Every row comes from one small tree of marks. The marks that hang from a mark follow it in brackets, in alphabetical order. Every link used is in the known rows. Which tree was each row made from?
Known rows:
fibir(mavof vosap zonu): [ 3.565 -1.736 -1.975 -0.515 -0.580  2.105  2.059  2.307  2.141 -0.968
 -0.524 -2.038 -0.376  0.242  2.042  2.546 -1.152 -3.856]
vima(meluvo sasot(fibir(zonu(mavof)))): [ 0.524 -3.071 -0.413  1.447 -0.311  2.065  2.773  0.316 -2.353 -0.997
  0.350  0.158 -0.091  0.794  0.955 -1.180  0.883 -1.636]
popok(sasot(fibir vima)): [-0.309 -1.752  0.208 -0.435  0.222 -0.618  1.635 -1.098 -1.788 -1.266
 -0.341  1.612 -0.295  0.271  1.351 -0.292 -0.774 -0.923]
vosap(zonu(mavof vima(sasot))): [ 0.958 -2.628  0.255 -0.515 -0.096  0.033  5.589  0.591 -0.662  0.624
 -2.684 -1.157  0.007 -0.229  0.080 -2.358  0.874  1.098]
fibir(vosap(zonu(mavof))): [ 2.094 -1.025 -0.204 -0.698 -0.229  0.520  3.607  0.818  0.353  0.593
 -2.495 -1.790  0.370  0.143  1.016 -0.225  0.218 -0.361]
sasot(fibir): [ 0.189 -0.763  0.496  0.420  0.381  1.964  0.840 -0.717  0.251 -0.218
 -0.317  1.281  0.235  0.001  0.760  0.002 -0.305 -0.651]
vosap(zonu(mavof)): [ 0.839 -0.570  0.587 -0.382 -0.297  0.791  2.540 -0.046 -0.150  0.927
 -1.888 -1.109  0.338 -0.410 -0.066 -0.998  0.611  1.016]
sasot(fibir(mavof vosap(zonu)) vima): [ 2.572 -2.908  0.128  0.038  0.221  3.119  3.191 -0.195  1.592 -0.801
 -1.498  0.450  0.504 -0.400  3.283  0.536 -1.309 -2.965]
vima(sasot): [ 0.102 -1.984 -0.072  0.730 -0.179 -1.186  0.798  0.065 -1.182 -0.126
  0.778 -0.376 -0.500  0.061 -0.214 -0.386  0.800 -0.302]
vosap(zonu(mavof vima(meluvo sasot(fibir)))): [ 0.734 -3.292  0.349  0.299 -0.056  1.358  5.837  0.040 -1.343  0.172
 -2.633 -0.292  0.438  0.259  0.574 -2.570  1.191  0.459]
popok(sasot(fibir vima(meluvo))): [-0.680 -1.969  0.026  0.188  0.057 -0.401  1.552 -1.213 -2.424 -1.600
 -0.148  1.804  0.011  0.775  1.459 -0.548 -0.389 -1.267]
vima(meluvo): [-0.503 -0.394 -0.278  0.938 -0.267  0.513 -0.194 -0.160 -1.078 -0.545
  0.309  0.237  0.519  0.768  0.215 -0.343  0.608 -0.484]
fibir(mavof zonu(vima(sasot) vosap)): [ 2.483 -3.483 -1.710 -0.718 -0.226  2.410  3.421  1.940  1.494 -1.383
 -1.372 -1.764 -0.952  0.443  1.466  0.017 -0.458 -2.646]
sasot(fibir(zonu)): [ 1.050 -0.868  0.052  0.212  0.129  3.818  1.177  0.105  0.836 -0.532
 -0.273  1.151 -0.244 -0.002  0.947  0.246 -0.354 -1.566]
popok(sasot(fibir(mavof vosap(zonu)) vima(meluvo))): [ 1.448 -3.340 -0.488  0.156 -0.286 -0.094  2.772 -0.673 -0.986 -1.641
 -1.022  0.578  0.287  0.804  2.435  1.008 -0.570 -2.751]
popok(sasot(fibir(vosap(zonu(mavof))) vima(meluvo))): [ 0.726 -2.639 -0.144 -0.331 -0.078 -0.017  4.024 -0.623 -2.366 -1.260
 -1.818  0.490  0.313  0.856  2.143 -0.696 -0.313 -1.388]
vima(meluvo sasot): [-0.355 -2.442 -0.364  1.668 -0.459 -0.818  0.564 -0.184 -2.318 -0.641
  1.089 -0.111  0.024  0.876  0.016 -0.751  1.454 -0.796]

Which tree is each row?
[-0.259 -1.466  0.537  0.818  0.432  2.990  1.330 -0.989 -1.125 -1.283
 -0.158  2.189  0.585  0.230  2.231 -1.489 -0.608 -1.532]
sasot(fibir vima(meluvo))
[ 0.354 -2.192 -0.898 -0.903  0.013  0.963  4.154  0.259 -1.869 -1.474
 -2.120  0.176 -0.376  1.370  1.146 -0.991 -0.217 -1.027]
popok(sasot(fibir(zonu(mavof vima(meluvo) vosap))))
[ 1.250 -2.087 -1.053 -1.040 -0.071  1.380  5.631  2.250 -0.995 -0.496
 -1.595 -1.261 -0.818  0.076  0.687 -2.116 -0.161 -0.456]
fibir(zonu(mavof vima(sasot)))
[ 0.042 -3.072 -0.949 -0.738  0.329  0.321  5.892  1.193 -2.525 -0.918
 -3.091 -1.967  0.013  1.340  1.244 -3.881  0.478  0.413]
zonu(mavof vima(meluvo sasot) vosap)
[-0.249 -3.059  0.046  2.046 -0.152  0.740  1.159 -0.722 -2.075 -0.839
  0.859  0.928  0.243  0.888  0.647 -0.704  1.209 -1.247]
vima(meluvo sasot(fibir))
[ 0.862 -1.373  0.343 -1.052  0.016  0.856  5.005  0.529  0.049  0.718
 -3.170 -0.868  0.353 -0.314  0.149 -2.139  0.408  1.335]
vosap(zonu(mavof vima))
[ 2.177 -3.225 -0.093  0.754 -0.010  3.387  2.947 -0.346  0.747 -1.284
 -1.260  0.724  0.866  0.185  3.449  0.302 -0.840 -3.422]
sasot(fibir(mavof vosap(zonu)) vima(meluvo))
[ 1.735 -3.565 -0.576  0.739 -0.151  2.264  1.773  0.317  0.286 -1.034
  0.166 -0.392 -0.713  0.265  1.261  0.480  0.061 -2.629]
vima(sasot(fibir(mavof zonu(vosap))))
[ 0.615 -2.903  0.104  0.046 -0.309  0.377  5.419  0.472 -1.378  0.268
 -2.453 -0.970  0.333  0.271  0.131 -2.573  1.322  0.821]
vosap(zonu(mavof vima(meluvo sasot)))
[ 1.169 -2.461 -1.235 -0.832 -0.078  0.345  5.135  0.881 -1.800 -1.470
 -2.060  0.006 -0.235  1.316  1.606 -0.218 -0.370 -1.690]
popok(sasot(fibir(vosap zonu(mavof vima(meluvo)))))
[ 1.762 -1.962 -0.614 -0.253  0.230  4.514  4.670  1.052 -1.108 -1.554
 -1.553  0.437  0.291  0.492  3.528 -1.614 -1.174 -2.840]
sasot(fibir(vosap zonu(mavof)) vima(meluvo))
[ 0.655 -3.647 -0.776 -0.134  0.367  0.327  7.368  1.312 -2.591 -0.833
 -2.435 -0.806  0.383  1.001  1.802 -2.957  0.100 -0.523]
zonu(mavof vima(meluvo sasot(fibir(vosap))))
[ 1.742 -4.379 -0.456  1.987 -0.470  1.043  2.507 -0.248 -0.744 -0.840
 -0.036 -0.227  0.501  0.893  1.596  0.753  1.025 -2.839]
vima(meluvo sasot(fibir(mavof vosap(zonu))))
[ 1.630 -2.253  0.032 -0.051  0.283  2.663  5.152  0.182 -0.003 -0.204
 -2.979  0.104  0.799  0.605  1.789 -1.053  0.102 -0.913]
sasot(fibir(vosap(zonu(mavof vima(meluvo)))))
